Every row comes from one small tree of marks. The marks that hang from a mark follow it in brackets, in the order of their numbers. Every link used is in the known rows. Which tree was each row made from?
Known rows:
j_979(j_236 j_488 j_785): [ 3.26 -2.32  0.32 -0.38 -0.17 -0.79 -1.36  0.00  2.68 -0.84  1.32 -3.89
  1.49  0.40 -2.16 -2.10 -1.58 -1.77 -1.18  0.02 -1.08  0.38  0.73 -0.99
 -1.26]
j_785(j_979(j_236 j_488)): [ 1.41 -0.34  1.62 -0.51 -0.70  0.86 -2.47  1.21  0.39 -2.51 -0.26 -0.35
  1.42 -0.40 -1.21 -0.87 -1.28 -1.87 -1.65  0.98 -1.95 -0.14 -0.26  0.37
 -0.90]
j_785(j_236 j_871): [-0.79  0.20  1.97  0.80  0.03  0.37  0.41 -3.24 -1.52  0.97 -0.13  4.15
  0.11 -0.31 -0.12  0.77 -1.06 -0.77 -0.89  1.62 -0.30  0.43 -0.65  1.48
 -0.42]
j_871(j_236): [-0.86  1.52  1.82 -0.47 -0.10  1.27 -1.57 -1.37  0.38 -0.05 -1.47  3.29
  0.13 -0.84  0.70  0.40  0.40 -0.36 -0.06 -1.82 -0.37 -0.12  0.46 -0.05
  0.54]
j_488(j_979(j_785(j_871))): [ 1.02  1.08  2.61  1.10  0.07 -0.62 -0.40 -1.13  0.40 -2.17  2.79  1.32
 -0.59  3.16 -0.33 -1.28 -0.31 -0.18 -0.75  1.43  0.24  0.87 -0.43 -0.42
  0.57]
j_546(j_236(j_785(j_871) j_960 j_979)): [-1.62  2.98  0.74  1.29 -0.37  1.26  1.72 -2.33  0.06  2.47  2.94 -3.79
  0.84 -2.61  0.17  1.24 -1.14  2.85  0.75  0.50  2.63 -0.13 -0.59  0.45
 -0.36]
j_785(j_871(j_236 j_488(j_979))): [ 1.71  4.05  5.67  0.81 -0.77  1.60 -3.16 -2.56  0.25 -0.53 -0.58  6.06
 -0.97  2.60  1.90 -0.05  0.22 -0.91 -0.28 -1.66  0.31  0.70  0.62  1.10
  1.85]
j_785(j_871(j_236(j_546 j_960) j_488(j_979))): [-1.43  2.82  4.60 -0.25 -0.53  3.24  1.00 -3.56  1.09  0.56  0.18  5.29
  0.08  2.84  2.07  1.56 -1.12  1.47  0.75 -2.49  0.98  0.35  0.18  1.18
  1.92]
j_871(j_236(j_546 j_960 j_979) j_488 j_785): [-0.28 -2.41 -1.19 -0.77 -0.85  3.82  2.81 -3.04 -0.50  3.60 -1.84  5.05
  2.29 -1.38  2.09  1.98 -2.36  2.68  1.54 -3.25  2.82  0.15  0.04 -0.40
  1.87]
j_546(j_236): [-1.72  0.26  0.57 -0.76 -0.27 -0.22 -0.36  0.30 -0.28  2.54  0.92 -3.21
 -0.23 -1.66  0.44 -0.68  0.38  0.38 -0.36 -0.47  0.87  0.02  0.64 -0.18
 -0.28]
j_236(j_546 j_960 j_979): [-2.85 -1.64 -2.47  0.22  0.03  1.65  4.70 -2.38  0.99  2.26  0.51  0.18
  1.86 -1.21  0.15  1.91 -1.62  3.63  1.02 -0.08  1.53 -0.29 -0.47 -0.91
  0.21]
j_546(j_236(j_785 j_960 j_979(j_488))): [-0.74  0.98 -2.12 -0.61 -0.23  0.74 -0.04 -1.62  2.60  1.82  3.98 -7.71
  3.01 -4.79 -0.82 -0.78 -0.71  2.04 -0.02 -1.17  1.92 -0.09  0.81 -0.99
 -1.06]
j_236(j_546): [-2.51 -1.44 -0.90 -0.83  0.04  0.83  3.00 -0.19  0.94  0.02 -0.27 -0.03
  0.09  0.11  0.44  0.56  0.09  1.29  0.22  0.32  0.17 -0.06 -0.47 -0.12
 -0.27]
j_546(j_236(j_960 j_979)): [-1.92 -0.03 -1.09  0.33 -0.25  0.51  1.30 -2.08 -0.28  4.79  1.87 -2.88
  1.45 -3.34  0.12  0.59 -1.44  2.63  0.50 -0.57  2.28 -0.24  0.83 -1.07
  0.10]
j_488(j_979(j_236(j_546))): [-1.25  1.24  1.93  0.43 -0.02  1.05  1.30 -0.21  2.96 -2.35 -0.56  0.69
  0.94  1.37 -0.11  0.68  0.19  0.24 -1.42  2.05 -0.46 -0.06 -0.48 -0.39
  0.06]
j_871(j_785(j_236 j_979(j_488))): [-0.01 -3.52 -1.53 -2.05 -0.40  1.34 -1.60 -0.88 -3.10 -1.66  0.12  4.06
  2.72 -2.58 -0.46 -1.15 -1.38 -2.02 -2.03  0.78 -0.65  0.56 -1.08  0.42
 -0.22]
j_979(j_785(j_236(j_546) j_871)): [-2.05 -2.53 -0.55 -0.38  0.24  0.36  3.90 -3.66  0.08  0.64  0.91  2.46
  0.11  0.21 -0.29  0.23 -1.40  0.08 -0.98  1.34 -0.16  0.63 -0.84  0.26
 -0.81]
j_236(j_546 j_960 j_979(j_488)): [-2.51 -3.30 -2.79 -0.70  0.06  1.46  3.53 -2.30  2.12  1.84  1.73 -2.11
  2.91 -2.00 -0.59  0.02 -1.74  3.22  0.64 -0.57  1.19 -0.01  0.26 -1.20
 -0.37]
j_960(j_236(j_546 j_785(j_871) j_979)): [-4.08  3.02  0.57  0.66 -0.30  2.29  2.75 -2.10 -0.12 -0.74  0.30  2.69
  1.43 -0.02 -0.44  1.24  0.24  2.85  0.23  2.57  0.78  0.27 -1.74 -0.11
 -0.38]
j_960(j_236(j_785(j_871) j_979)): [-1.18  4.43  1.51  1.70 -0.39  1.39 -0.25 -1.83 -1.11 -0.86  0.77  2.93
  1.37  0.15 -1.00  0.66  0.12  1.47  0.05  2.17  0.63  0.34 -1.15  0.09
 -0.11]
j_488(j_979(j_785(j_236))): [ 0.99  0.07 -1.21 -0.27  0.44 -1.04 -0.82 -3.27  1.50 -1.26  2.37  1.65
  1.29 -0.30 -0.54 -0.88  0.06 -1.72 -2.41  0.78 -0.61  0.65  0.11 -1.54
  0.16]
j_785(j_236(j_960) j_871(j_488) j_979): [ 0.82  0.99  1.46  0.05 -0.91  2.11  0.03 -3.15 -3.00  1.66  0.18  5.42
  0.61  0.60  1.14  1.94 -2.99 -0.98 -0.41 -0.41 -0.20  0.18 -0.86  2.40
  0.82]
j_546(j_236(j_785(j_979))): [-1.54  3.23 -0.75 -1.23 -0.68  1.01 -0.96  1.51 -0.15 -2.01  1.52 -3.69
  0.18 -2.69  0.72  0.00  1.11 -0.43 -1.05  0.22 -0.04 -0.40 -1.04  0.30
 -0.48]
j_488(j_979(j_785)): [ 1.53  0.51 -0.31  0.03  0.25 -0.86 -0.68 -0.37  1.63 -2.18  2.70 -0.60
  0.35  1.48 -0.24 -1.49  0.31 -0.64 -1.09  0.26 -0.04  0.52  0.19 -1.70
  0.51]

Which tree is each row?
[-0.79 -1.34 -0.84  0.89 -0.55  2.17  4.14 -5.93 -0.24  5.00 -0.08  3.98
  1.48 -0.83  1.07  2.38 -2.98  2.14  0.39  0.02  1.64  0.31 -0.33  0.98
  0.35] | j_785(j_236(j_546 j_960 j_979) j_871(j_488))
[ 2.60 -0.29  3.25  1.62 -0.32 -0.17  0.42 -0.59  0.22 -0.52  0.44 -0.09
 -0.34  2.58 -1.25 -0.24 -2.24 -0.95 -0.46  1.56 -0.51  0.36 -0.44  0.58
 -0.67] | j_979(j_236 j_785(j_871))
[-2.34  1.64 -1.91 -1.35 -0.37  2.06  2.42  1.27  1.18 -4.55  0.18 -0.57
  0.37 -0.72  0.72  1.30  0.93  0.52 -0.45  0.82 -0.72 -0.47 -2.24  0.27
 -0.36] | j_236(j_546 j_785(j_979))
[-3.53 -1.17 -2.12 -1.60 -0.20  1.64  2.38 -2.09 -0.57 -1.00 -0.80  4.28
  1.07 -1.87  0.77  1.42 -0.28 -0.29 -1.69  1.38 -1.23 -0.16 -1.55  0.20
 -0.36] | j_785(j_236(j_546) j_979)
[ 0.59 -1.58 -2.13 -0.75 -0.64  2.35  2.76 -4.16  2.39  3.39  0.22  1.73
  1.63 -0.76  1.50  1.29 -2.27  2.10  1.17 -4.13  1.52  0.08  1.07 -1.54
  1.12] | j_871(j_236(j_546 j_960 j_979(j_785)) j_488)
[ 1.82  3.77  1.51  0.24 -1.10  2.59  0.12 -0.21 -0.88 -1.97  1.36  0.77
  0.00  1.95  1.23  2.07 -1.77 -0.12  0.80 -1.05  0.32 -0.12 -1.66  2.42
  0.67] | j_236(j_785(j_871(j_488) j_979) j_960)
[-0.31 -3.06  2.08 -0.36  0.07  1.13  3.25 -1.50  2.26 -0.09  2.26 -2.88
  1.64  2.38 -2.04 -0.48 -3.79  1.02  0.22  0.32 -0.17  0.33 -0.21  0.53
 -1.24] | j_979(j_236(j_546 j_960) j_488 j_785(j_871))
[-2.71  2.26  0.88 -0.24 -0.48  2.52  2.90  0.70 -0.16 -4.41  0.46  1.33
 -0.42  0.92  0.88  1.56  0.17  0.85 -0.11  1.89 -0.42 -0.13 -2.73  1.66
 -0.43] | j_236(j_546 j_785(j_871 j_979))
[-0.68 -0.60 -2.46  0.76  0.13  0.75  1.61 -4.82 -0.20  3.29  0.67  2.29
  2.71 -3.45 -0.46  1.89 -1.96  1.26 -0.41  0.30  0.88 -0.13  0.09 -0.62
  0.03] | j_785(j_236(j_960 j_979))
[-1.99  1.79 -1.01 -2.40 -0.46  1.62 -1.19  0.89  0.92 -1.37  3.90 -6.26
  2.07 -3.13 -0.41 -0.68 -0.59  0.20 -0.60 -1.38  0.16 -0.33 -0.32  0.20
 -0.86] | j_546(j_236(j_785(j_979(j_488)) j_960))
[-1.38  0.67 -3.25  0.43 -0.15  1.31  3.59 -1.43  2.96 -1.26  0.30 -1.90
  1.41 -2.37  0.47  1.28  0.73  2.47  0.16  1.19  1.09 -0.20 -1.14 -0.93
 -0.67] | j_236(j_546 j_785 j_979)
[-1.13 -1.64  0.72 -1.39 -0.63  1.66  0.56  0.97  1.52 -2.45 -0.76 -0.35
  1.60 -0.33 -0.71 -0.56 -1.13 -0.62 -1.41  1.28 -1.77 -0.19 -0.81  0.30
 -1.01] | j_785(j_979(j_236(j_546) j_488))
[-0.49  4.76  0.65 -1.31 -0.32  3.34  0.52 -2.60  4.16 -2.33  0.82  1.00
  1.46  0.46  1.87  2.10  0.54  0.99  0.29 -3.57  0.82 -0.17  0.01 -0.03
  1.51] | j_871(j_236(j_546 j_785 j_960) j_488(j_979))
[-0.94  2.97  0.92  1.56 -0.59  0.54  0.50 -1.57  0.34  1.87  1.78 -2.97
  0.15 -2.57  0.39  0.12  0.23  1.79 -0.09  1.61  2.10  0.16 -0.63  0.31
 -0.68] | j_546(j_236(j_785(j_871) j_979))
[ 0.02 -4.30 -3.97 -0.57 -0.52  2.39  4.26 -4.37 -1.31  4.76 -0.79  3.98
  3.16 -2.43  1.19  2.20 -3.13  1.88  0.23 -0.78  2.65  0.34 -0.65 -0.12
  0.99] | j_871(j_488 j_785(j_236(j_546 j_960 j_979)))
[ 0.56 -2.40 -2.52 -0.01 -0.09 -0.25 -0.92 -4.16  1.07  1.84  0.68  0.74
  2.80 -4.16 -1.06 -0.94 -0.73 -0.33 -1.69  0.69 -0.05  0.49  0.76 -1.18
 -0.99] | j_785(j_236(j_979(j_488)))
[-0.45 -1.76 -1.32 -1.41 -0.08  2.33  2.73 -3.08 -0.35  1.09  0.51  4.09
  2.71  0.11  1.25  1.43 -1.80  0.49 -0.63 -0.91  1.74  0.58 -0.63  0.32
  1.54] | j_871(j_488(j_979) j_785(j_236(j_546 j_960)))
[-0.53 -2.58  0.23  0.12 -0.33 -0.27  0.87 -2.63  0.23  4.53  4.78 -4.84
  1.68 -1.86 -1.17 -2.01 -2.97  2.16  0.28 -0.73  2.04  0.67  1.07 -0.93
 -0.75] | j_546(j_236(j_960 j_979(j_488 j_785(j_871))))
[-1.91 -0.65  0.60 -0.08  0.12  1.86  3.74 -0.50  1.79  0.44 -0.62 -0.93
  1.54  0.58 -0.57  2.24 -2.19  1.44  0.44  0.21  0.05 -0.56 -0.65  0.49
 -0.45] | j_979(j_236(j_546 j_960))
[-3.11 -0.76  0.11  0.50 -0.25  1.01  3.19 -2.48 -0.93  1.32  0.79  3.45
  1.00  1.49 -0.83 -0.31 -1.36  2.56  0.22  1.78  0.60  0.76 -0.70 -1.29
 -0.12] | j_960(j_236(j_546 j_979(j_785(j_871))))
[-1.00  1.82 -0.65 -2.13 -0.66  0.69 -2.31  1.47  1.04 -2.18  2.86 -5.62
  1.05 -3.17 -0.10 -1.79  0.90 -0.76 -1.45 -0.27 -0.38 -0.09 -0.39  0.03
 -1.16] | j_546(j_236(j_785(j_979(j_488))))
[-0.02  2.38 -1.82 -0.47 -0.72  3.33  2.15 -3.47  3.33  1.17 -0.41  0.67
  2.11 -2.17  1.73  2.65 -0.63  2.47  1.22 -3.40  1.65 -0.36  0.09 -0.47
  0.89] | j_871(j_236(j_546 j_785 j_960 j_979) j_488)
[-2.65  3.89  2.12 -0.32 -0.60  2.21  0.56  0.12 -1.66 -1.01  2.78 -2.44
  0.13 -0.90  0.55  1.25 -1.06  1.05  0.17  0.30  0.78 -0.40 -1.56  1.85
 -0.31] | j_546(j_236(j_785(j_871 j_979) j_960))
[ 0.15  0.15  3.56  1.13 -0.02  0.51  2.19 -1.03  2.33 -2.46  1.16  1.02
  0.01  3.71 -0.59 -0.25 -1.13  0.21 -1.09  2.68 -0.34  0.56 -0.87 -0.20
 -0.16] | j_488(j_979(j_236(j_546) j_785(j_871)))
[-3.81 -1.46 -1.49 -1.14 -0.20  1.18  1.15 -1.55  0.80  1.12  0.47  1.41
  2.95 -1.40 -1.36 -1.25 -0.17  2.30 -0.46  0.66  0.08  0.43  0.27 -1.93
 -0.44] | j_960(j_236(j_546 j_979(j_488)))
[ 1.54  0.61 -2.46  0.29 -0.23  0.17 -0.79 -1.25  3.01 -1.68  2.11 -3.77
  2.45 -3.07 -0.96 -0.98  0.34  0.68 -0.56  0.25  0.55  0.14  0.03 -1.09
 -0.97] | j_236(j_785 j_979(j_488))
[-4.02  2.94 -0.93 -1.50  0.15  1.86  1.96  0.30  1.24 -2.55  0.28 -0.21
  1.47  0.11 -0.55  0.79  1.32  1.17 -0.18  0.67 -0.30 -0.12 -1.40 -0.38
 -0.65] | j_960(j_236(j_546 j_785))
[-1.07 -4.72 -3.66 -2.34  0.40 -0.26  2.09 -2.97  2.55  0.15  2.08 -1.56
  2.23 -1.86 -1.29 -1.68 -0.93 -0.61 -1.66 -0.23 -0.88  0.63  0.38 -1.26
 -1.51] | j_979(j_488 j_785(j_236(j_546)))
[-3.93  0.08 -1.36 -0.33 -0.20  1.52  2.31 -1.75 -0.37  1.72 -0.79  3.29
  1.84 -0.72 -0.48  0.49 -0.08  2.62  0.01  1.22  0.46  0.13 -0.41 -1.59
  0.18] | j_960(j_236(j_546 j_979))
[ 2.27 -0.43 -0.53 -0.57 -0.14  1.51 -0.48 -3.03 -1.41  1.33  0.85  4.24
  2.61  0.12  0.83  0.94 -1.93 -0.82 -0.94 -1.04  1.63  0.65 -0.19  0.37
  1.75] | j_871(j_488(j_979) j_785(j_236(j_960)))
